Known rows, with every step that occurs:
poret -> pivig -> levuz -> tikap -> fuvep -> paref: [-.10,-.10,.03,.40,-.09,-.07,.16,-.32,-.01,-.05,-.16,-.23,.13,-.06,-.13,.09,.22,-.13,.03,-.18,.15,-.01,.16,.04,-.18,.10,-.13,-.14,-.08,-.24]
pivig -> fuvep: [-.04,-.03,.00,.18,-.05,.02,.05,-.03,.00,.01,-.04,-.15,-.01,.02,.04,.02,.17,-.18,-.01,-.02,.10,-.03,-.03,-.03,.09,.00,-.01,.13,-.11,-.03]
ramem -> fuvep -> paref -> fali -> pivig -> levuz -> tikap -> derug: [-.12,-.08,.22,.45,.07,.03,.20,-.02,.11,-.15,.09,-.17,.05,-.11,-.22,.09,.17,.00,.11,-.27,.13,-.02,.27,-.05,-.30,-.01,.03,-.10,-.05,-.21]
fodise -> ramem -> fuvep -> paref: [-.09,-.06,-.03,-.23,.10,-.09,.12,.09,-.05,-.15,-.02,-.08,.00,.00,-.12,.03,.17,.11,.08,-.09,.40,.01,.18,.13,.03,-.05,.00,-.07,-.07,-.13]
ramem -> fuvep -> paref -> fali -> pivig -> poret -> tikap: [-.05,-.06,.20,.21,-.01,.04,.21,-.19,.01,-.01,.23,-.32,-.08,-.01,-.11,-.01,.13,.00,.06,-.08,.08,.03,.12,-.04,.05,-.03,.00,-.02,-.10,-.22]
levuz -> tikap -> fuvep: [-.06,-.08,-.06,.11,-.06,-.02,.10,-.15,-.04,.07,-.11,-.24,.10,.01,-.07,.08,.05,.02,-.08,-.06,.14,-.09,.13,-.03,-.03,.10,-.06,-.07,-.03,-.13]
pivig -> levuz -> tikap: [-.01,-.03,.08,.13,-.06,-.11,.00,-.23,.01,.12,-.08,.05,.10,-.04,-.07,.08,.12,-.02,-.04,-.05,.16,.01,.15,-.06,-.22,.05,-.01,.03,.08,-.05]
poret -> tikap -> levuz -> pivig -> fali -> paref -> fuvep: [-.09,-.13,-.12,.18,-.02,.14,.24,.03,-.07,.04,-.07,-.15,-.01,.07,-.08,-.01,.05,-.01,.05,-.01,.42,.04,-.03,-.04,.04,.04,-.11,-.13,.11,-.12]
derug -> tikap -> levuz -> pivig -> fuvep -> ramem: [-.08,.04,-.08,.67,-.04,.12,.04,.10,.02,.14,-.18,.00,-.10,-.17,-.01,.09,-.03,-.13,-.10,-.06,.19,.02,.08,.04,.06,.02,-.02,.00,-.11,-.07]
paref -> fali -> pivig -> levuz -> tikap: [-.04,-.09,.26,.39,.00,.03,.03,-.17,.08,.09,-.03,-.19,.09,-.21,-.16,.03,.11,-.08,.00,-.11,-.09,.01,.18,-.10,-.22,.10,-.06,-.01,.05,-.09]
ramem -> fuvep -> pivig: [-.04,.02,.02,.31,.07,-.02,.11,-.13,.01,-.06,-.01,-.23,-.02,.09,.01,-.08,-.04,.06,.10,-.09,.28,-.05,.08,.03,.00,.00,.06,-.03,-.16,-.11]
ramem -> fuvep -> paref -> fali -> pivig: [-.09,-.13,.25,.26,.15,.11,.12,-.02,.08,-.16,.06,-.37,.00,-.20,-.15,.00,.11,-.06,.09,-.16,-.06,-.02,.21,.01,-.03,.02,-.05,-.13,-.15,-.18]
derug -> tikap -> fuvep -> paref: [-.09,-.13,-.05,.17,.02,.00,.19,-.09,-.08,-.03,-.03,-.25,.02,-.02,-.08,.09,.18,-.11,-.02,-.04,.23,-.04,.00,.08,-.05,.04,-.05,-.13,-.15,-.13]
pidis -> fali: [-.01,-.05,.32,-.09,.02,.07,.00,.00,.05,.02,.02,-.02,.04,-.08,-.02,-.01,-.07,-.15,.08,.03,-.06,.04,-.03,-.04,.02,-.02,.01,-.09,.01,-.02]
levuz -> pivig -> fuvep: [-.05,-.01,.07,.40,-.07,.05,.03,-.05,.03,.02,-.09,-.19,-.07,.04,.00,-.02,.07,-.22,-.03,-.04,-.10,-.02,.06,.02,.05,.05,-.04,.08,-.12,-.09]
levuz -> tikap -> derug: [-.03,.01,.03,.18,-.03,-.03,.10,.17,.03,-.02,.15,.08,.08,.04,-.13,.08,-.10,.10,.02,-.06,.01,-.03,.09,-.03,-.16,-.04,.08,-.10,.05,-.07]
fali -> pivig -> poret -> tikap: [.03,.09,.01,.30,-.08,.07,.21,-.19,.00,.14,.24,-.24,-.08,.06,-.01,-.04,-.01,.02,-.03,-.01,.02,.04,-.02,-.06,.05,-.02,.03,.06,.01,-.12]
derug -> tikap -> fuvep: [-.05,-.04,-.15,.15,.00,.06,.21,-.09,-.04,.07,-.05,-.26,.01,-.06,.00,.03,.13,-.01,-.08,-.01,.17,-.09,-.08,.03,.01,.07,-.04,.01,-.06,-.03]
pivig -> poret -> tikap -> fuvep: [-.04,.00,-.12,.08,-.15,.04,.18,-.27,-.08,.12,.03,-.24,-.09,.18,.02,.00,.11,.02,-.05,-.05,.17,-.03,-.08,-.05,.09,.03,-.02,.09,-.01,-.11]
fodise -> ramem -> fuvep -> pivig -> fali -> paref: [-.09,-.03,-.01,.02,.21,.10,.13,.06,-.05,-.04,.07,-.25,-.01,.02,-.16,-.11,.04,.14,.15,-.14,.35,.02,-.10,.04,.04,-.03,.01,-.04,.02,-.08]
fuvep -> paref -> fali: [-.09,-.20,.29,-.06,.03,-.01,-.12,.10,-.01,-.10,.00,-.06,-.01,-.08,-.18,.02,.10,-.12,.09,-.02,-.16,.03,.05,-.01,-.03,-.02,-.08,-.16,-.07,-.07]
ramem -> fuvep -> pivig -> poret -> tikap: [.00,.05,.02,.25,-.09,-.06,.19,-.27,-.04,.10,.18,-.21,-.10,.22,.00,-.08,-.01,.09,.06,-.01,.30,.00,-.02,-.02,.07,-.05,.09,.06,-.09,-.15]
poret -> pivig -> levuz -> tikap -> fuvep -> paref -> fali: [-.13,-.23,.26,.28,-.08,-.02,.04,-.21,.02,-.06,-.16,-.28,.09,-.17,-.22,.05,.25,-.16,.08,-.17,-.10,.00,.12,-.01,-.15,.11,-.18,-.15,-.06,-.19]
fali -> pivig -> poret: [.00,.13,.06,.45,-.01,.07,.06,-.13,.04,.04,.17,-.27,-.07,-.06,.04,-.05,-.02,.06,-.07,-.09,-.01,.02,-.02,.00,.00,-.01,.02,.13,-.04,-.10]
fodise -> ramem -> fuvep -> paref -> fali -> pivig -> poret: [-.11,-.01,.22,.16,.08,.03,.07,.04,.02,-.08,.14,-.37,-.10,-.15,-.15,-.07,.16,.13,.03,-.17,.14,.04,.10,.06,.04,-.04,-.02,.07,-.07,-.17]
derug -> tikap -> poret: [.01,.06,-.35,.00,-.04,.01,.07,.11,.02,.11,.21,-.19,-.09,-.25,-.05,-.01,-.06,.01,-.10,.12,.23,.01,-.12,.01,-.06,.01,.09,.01,-.03,-.02]
fodise -> ramem -> fuvep: [-.06,.01,-.13,-.29,.09,-.05,.14,.12,.00,-.06,-.03,-.07,-.01,-.02,-.04,-.04,.13,.22,.03,-.08,.38,-.03,.11,.08,.09,-.03,.03,.09,.04,-.03]
pidis -> fali -> pivig: [.00,.02,.32,.32,.08,.19,.13,-.01,.10,.02,.08,-.27,.03,-.18,-.03,-.04,-.10,-.17,.08,-.04,-.15,.03,.03,-.03,-.01,.02,.01,-.11,-.02,-.10]
poret -> tikap: [.04,-.02,-.05,-.11,-.07,.01,.15,-.08,-.04,.11,.09,.01,-.02,.11,-.04,.02,.00,-.03,.04,.07,.03,.02,.00,-.04,.06,-.01,.02,-.05,.05,-.03]
levuz -> tikap -> fuvep -> pivig -> poret: [-.07,.01,.04,.54,-.12,-.07,.01,-.26,-.07,.12,.01,-.37,-.01,.14,-.04,-.05,-.05,.10,-.04,-.08,.21,-.05,-.03,-.01,-.03,.04,.01,.02,-.12,-.19]
fodise -> ramem: [-.03,.02,-.05,-.24,.02,-.03,.03,.23,-.05,.04,-.02,.02,-.03,-.03,-.08,-.05,.04,.14,.02,-.02,.14,.03,-.04,.07,.07,-.02,-.01,.04,.11,.04]
poret -> tikap -> fuvep: [-.03,-.06,-.14,-.02,-.09,.06,.24,-.19,-.06,.10,-.06,-.22,-.02,.14,-.02,.02,.10,-.06,.01,-.02,.14,-.06,-.02,-.04,.08,.06,-.05,-.03,-.01,-.10]
pidis -> fali -> paref: [-.03,-.04,.22,-.11,.14,.15,.03,-.03,.03,-.07,.02,-.04,.03,-.04,-.07,.01,-.07,-.18,.09,-.01,.05,.06,-.12,-.01,-.05,.00,.00,.04,.07,-.09]
paref -> fuvep: [-.06,-.06,.06,.03,-.05,-.02,.10,.03,.01,-.06,.00,-.18,.05,.05,.09,.01,.06,.04,.01,.05,.38,-.03,.03,.00,.04,-.04,-.03,-.02,-.01,-.03]

Rows:
[.00,.00,-.22,.31,-.11,.07,.13,.00,-.05,.14,-.20,.11,-.10,.06,-.09,-.03,-.06,-.06,-.01,-.02,-.05,.04,.10,.01,-.04,.12,-.06,-.10,.06,-.10]
poret -> tikap -> levuz -> pivig
[-.08,.04,.12,.32,-.03,.07,-.05,.03,.05,.03,-.05,-.04,-.05,-.07,.05,.10,-.02,-.11,-.02,-.06,.21,.00,.04,-.02,.15,-.09,.02,.05,-.12,-.05]
pivig -> fuvep -> ramem
[-.09,-.01,.15,.57,-.10,-.07,.17,-.02,.03,-.02,.06,-.11,.08,.13,-.06,.03,.01,.04,.08,-.11,.41,-.02,.06,-.05,-.27,-.04,.07,-.05,.02,-.13]
paref -> fuvep -> pivig -> levuz -> tikap -> derug
[-.10,-.01,.30,.55,.04,.19,-.02,.06,.11,.02,.00,-.28,-.05,-.24,-.03,.05,-.03,-.16,.02,-.13,-.06,.00,.07,-.05,.15,-.05,-.03,.01,-.13,-.09]
paref -> fali -> pivig -> fuvep -> ramem
[-.14,-.22,.14,.37,-.06,.05,-.06,.08,-.04,-.06,-.25,-.11,-.08,-.09,-.19,.01,.20,-.29,.06,-.10,-.13,.03,.10,-.01,-.01,.09,-.15,-.09,-.14,-.15]
tikap -> levuz -> pivig -> fuvep -> paref -> fali
[-.01,.04,-.05,.06,-.07,.07,.24,.14,.01,.01,.21,.10,-.03,.17,-.08,.03,-.05,.02,.10,-.03,.01,.01,-.08,-.06,-.04,-.08,.10,-.06,.07,-.03]
poret -> tikap -> derug
[-.12,-.04,.22,.36,.07,.17,-.03,.09,.07,-.02,.01,-.17,-.01,-.06,-.03,.08,-.16,.07,.02,-.06,.35,.04,.06,.01,.07,-.11,-.06,-.18,.03,-.12]
levuz -> pivig -> fali -> paref -> fuvep -> ramem
[-.11,-.12,.21,.15,.08,-.04,.13,-.08,.04,-.01,-.05,-.25,.08,-.22,-.25,.05,.26,.03,.05,-.19,.27,.01,.33,.00,-.19,.05,-.05,-.04,.02,-.19]
fodise -> ramem -> fuvep -> paref -> fali -> pivig -> levuz -> tikap
[-.03,-.05,.24,.30,.08,.17,.04,.05,.08,-.02,.05,-.30,-.02,-.21,-.10,-.07,.00,-.06,.05,-.08,-.32,.00,.06,-.05,-.01,.04,-.05,-.05,-.03,-.05]
paref -> fali -> pivig
[-.08,-.12,.22,.36,-.03,.02,.06,.01,-.04,.03,.10,-.32,.07,.05,-.01,-.10,-.02,.06,.14,.01,.27,-.01,-.08,-.07,.09,-.06,-.03,-.27,-.09,-.01]
paref -> fuvep -> pivig -> fali
[-.07,-.12,.27,.34,.09,.12,.04,.05,.05,-.09,.06,-.31,.01,-.19,-.16,-.01,.04,-.14,.08,-.10,-.24,.03,.11,-.01,-.04,.02,-.07,-.17,-.10,-.14]
fuvep -> paref -> fali -> pivig
[-.08,-.08,-.12,.14,-.03,.06,.15,.05,.05,-.04,.21,-.42,.14,-.22,-.10,-.01,-.04,.06,.03,.03,.40,.02,-.03,-.02,.00,-.01,-.06,-.15,.06,-.17]
levuz -> tikap -> poret -> pivig -> fali -> paref -> fuvep
[-.08,.09,.11,.63,.03,.17,.07,.00,.10,.04,.00,-.26,-.05,-.16,.04,.08,-.05,-.14,-.02,-.12,.12,.00,.09,-.02,.13,-.06,.02,.03,-.14,-.11]
fali -> pivig -> fuvep -> ramem
[-.10,.00,.08,.17,.08,.09,.02,.06,.04,-.09,-.01,-.09,.01,-.03,.05,.12,-.12,.06,-.01,-.02,.54,.02,.03,.02,.05,-.12,.00,.01,.04,-.11]
fali -> paref -> fuvep -> ramem
[-.06,.04,.02,.53,-.10,-.01,.01,-.23,-.07,.07,-.01,-.38,-.11,.17,.03,-.10,-.02,.06,-.01,-.12,.19,-.04,-.15,.00,.01,.02,.00,.09,-.14,-.13]
tikap -> fuvep -> pivig -> poret
[-.10,-.20,.25,-.13,.08,-.02,-.01,.01,.02,-.18,-.01,-.13,-.01,-.08,-.15,.03,.19,-.03,.11,-.08,.03,-.01,.17,.01,-.02,-.01,-.06,-.12,-.13,-.13]
ramem -> fuvep -> paref -> fali
[-.08,-.05,.14,.02,.00,.03,.23,-.02,-.02,.02,.21,-.32,-.10,-.03,-.18,-.05,.16,.11,.08,-.09,.17,.05,.10,.01,.09,-.05,.00,.00,-.01,-.19]
fodise -> ramem -> fuvep -> paref -> fali -> pivig -> poret -> tikap
[-.05,-.05,.10,.27,.14,.13,.02,-.04,-.04,.00,.09,-.20,.03,.03,-.12,-.08,-.06,-.03,.13,-.08,.07,.04,-.18,-.03,-.02,-.01,-.01,-.10,-.01,-.06]
fuvep -> pivig -> fali -> paref
[-.01,-.02,.11,.20,-.03,.08,.07,.02,.06,.00,.13,-.14,.08,-.18,-.07,-.09,.03,.03,.10,-.06,-.26,.04,-.07,-.01,.11,-.01,-.09,-.23,.01,.04]
poret -> pivig -> fali
[-.04,-.04,-.05,.37,-.09,.04,.22,-.23,-.08,.12,-.05,-.36,-.04,.22,-.05,-.07,-.04,-.07,.10,-.04,.14,-.06,-.08,-.02,.06,.06,-.01,-.11,-.10,-.15]
poret -> tikap -> fuvep -> pivig
[-.01,.02,-.24,.44,-.02,.06,.11,.09,-.04,.12,-.18,.05,-.07,-.13,-.07,-.03,-.03,-.03,-.08,.00,.01,.02,.04,.08,-.10,.13,-.06,-.05,.01,-.03]
derug -> tikap -> levuz -> pivig
[-.03,-.07,.18,.24,-.01,.09,-.06,.05,.03,.08,.04,-.09,-.03,-.05,-.09,-.05,-.04,.02,.04,-.03,-.24,.03,.05,-.04,.04,.01,-.07,-.24,-.01,.01]
levuz -> pivig -> fali
[-.07,-.08,-.05,.21,-.08,-.04,.09,-.32,-.02,.10,-.21,-.19,.08,.00,-.04,.09,.20,-.03,-.06,-.13,.26,-.08,.11,-.07,-.16,.12,-.07,.04,.02,-.12]
pivig -> levuz -> tikap -> fuvep
[-.11,-.19,.30,.24,-.05,.03,.01,.03,.03,-.14,.00,-.24,.03,-.16,-.15,-.02,.22,-.27,.14,-.07,-.26,.04,.00,.01,.07,.00,-.13,-.09,-.15,-.12]
poret -> pivig -> fuvep -> paref -> fali
[-.08,.13,-.11,.46,-.10,.09,.00,.05,.13,.01,.07,-.22,-.07,-.28,.04,.03,-.11,-.12,-.01,-.07,.11,.03,-.03,.01,.16,-.07,.02,.01,-.13,-.13]
tikap -> poret -> pivig -> fuvep -> ramem
[-.04,-.05,-.19,.30,.12,.18,.12,.08,-.05,.07,-.06,-.03,-.03,-.14,-.17,-.02,.03,-.04,-.01,-.06,.04,.05,-.10,.03,-.08,.10,-.08,-.08,.08,-.03]
derug -> tikap -> levuz -> pivig -> fali -> paref
[-.11,-.24,.16,.04,.02,.04,.07,.00,-.04,-.04,-.04,-.29,-.01,-.12,-.18,.04,.21,-.14,.04,-.02,-.02,-.04,-.01,.01,-.02,.05,-.11,-.15,-.11,-.09]
derug -> tikap -> fuvep -> paref -> fali
[-.09,-.04,.23,.35,.06,.04,.05,-.12,.06,-.12,.16,-.38,-.08,-.13,-.08,-.03,.14,.04,.01,-.17,.03,.01,.12,.01,-.02,-.03,-.02,.03,-.15,-.19]
ramem -> fuvep -> paref -> fali -> pivig -> poret
[-.02,.03,-.24,.06,-.12,-.08,-.03,-.11,.04,.13,.04,-.09,-.02,-.18,-.08,.05,.00,-.01,-.09,.00,.32,.02,.07,-.08,-.23,.05,.05,.04,.05,-.11]
pivig -> levuz -> tikap -> poret
[-.12,-.04,.17,.15,.09,.14,.00,.08,.04,-.04,.05,-.13,.02,-.07,.01,.11,-.08,.09,.04,-.05,.51,.03,.00,-.03,.11,-.13,-.03,-.13,.03,-.07]
pivig -> fali -> paref -> fuvep -> ramem
[-.05,.04,-.23,.27,-.06,-.10,.05,-.22,.05,.09,.03,-.27,-.04,-.12,-.08,-.01,-.03,.04,-.02,-.06,.54,-.03,.14,-.06,-.22,.04,.10,.02,-.08,-.19]
ramem -> fuvep -> pivig -> levuz -> tikap -> poret
[-.09,.00,.18,.33,.00,.09,.29,.01,.06,-.12,.32,-.23,-.11,.06,-.16,.01,.08,.05,.12,-.18,.05,.02,.06,-.04,-.05,-.10,.07,-.05,-.08,-.21]
ramem -> fuvep -> paref -> fali -> pivig -> poret -> tikap -> derug
[-.03,.06,-.03,.09,-.08,-.08,.20,-.09,-.08,.13,.16,-.20,-.12,.20,-.06,-.12,.01,.19,.07,-.03,.39,.03,-.04,.02,.11,-.06,.09,.09,.00,-.12]
fodise -> ramem -> fuvep -> pivig -> poret -> tikap
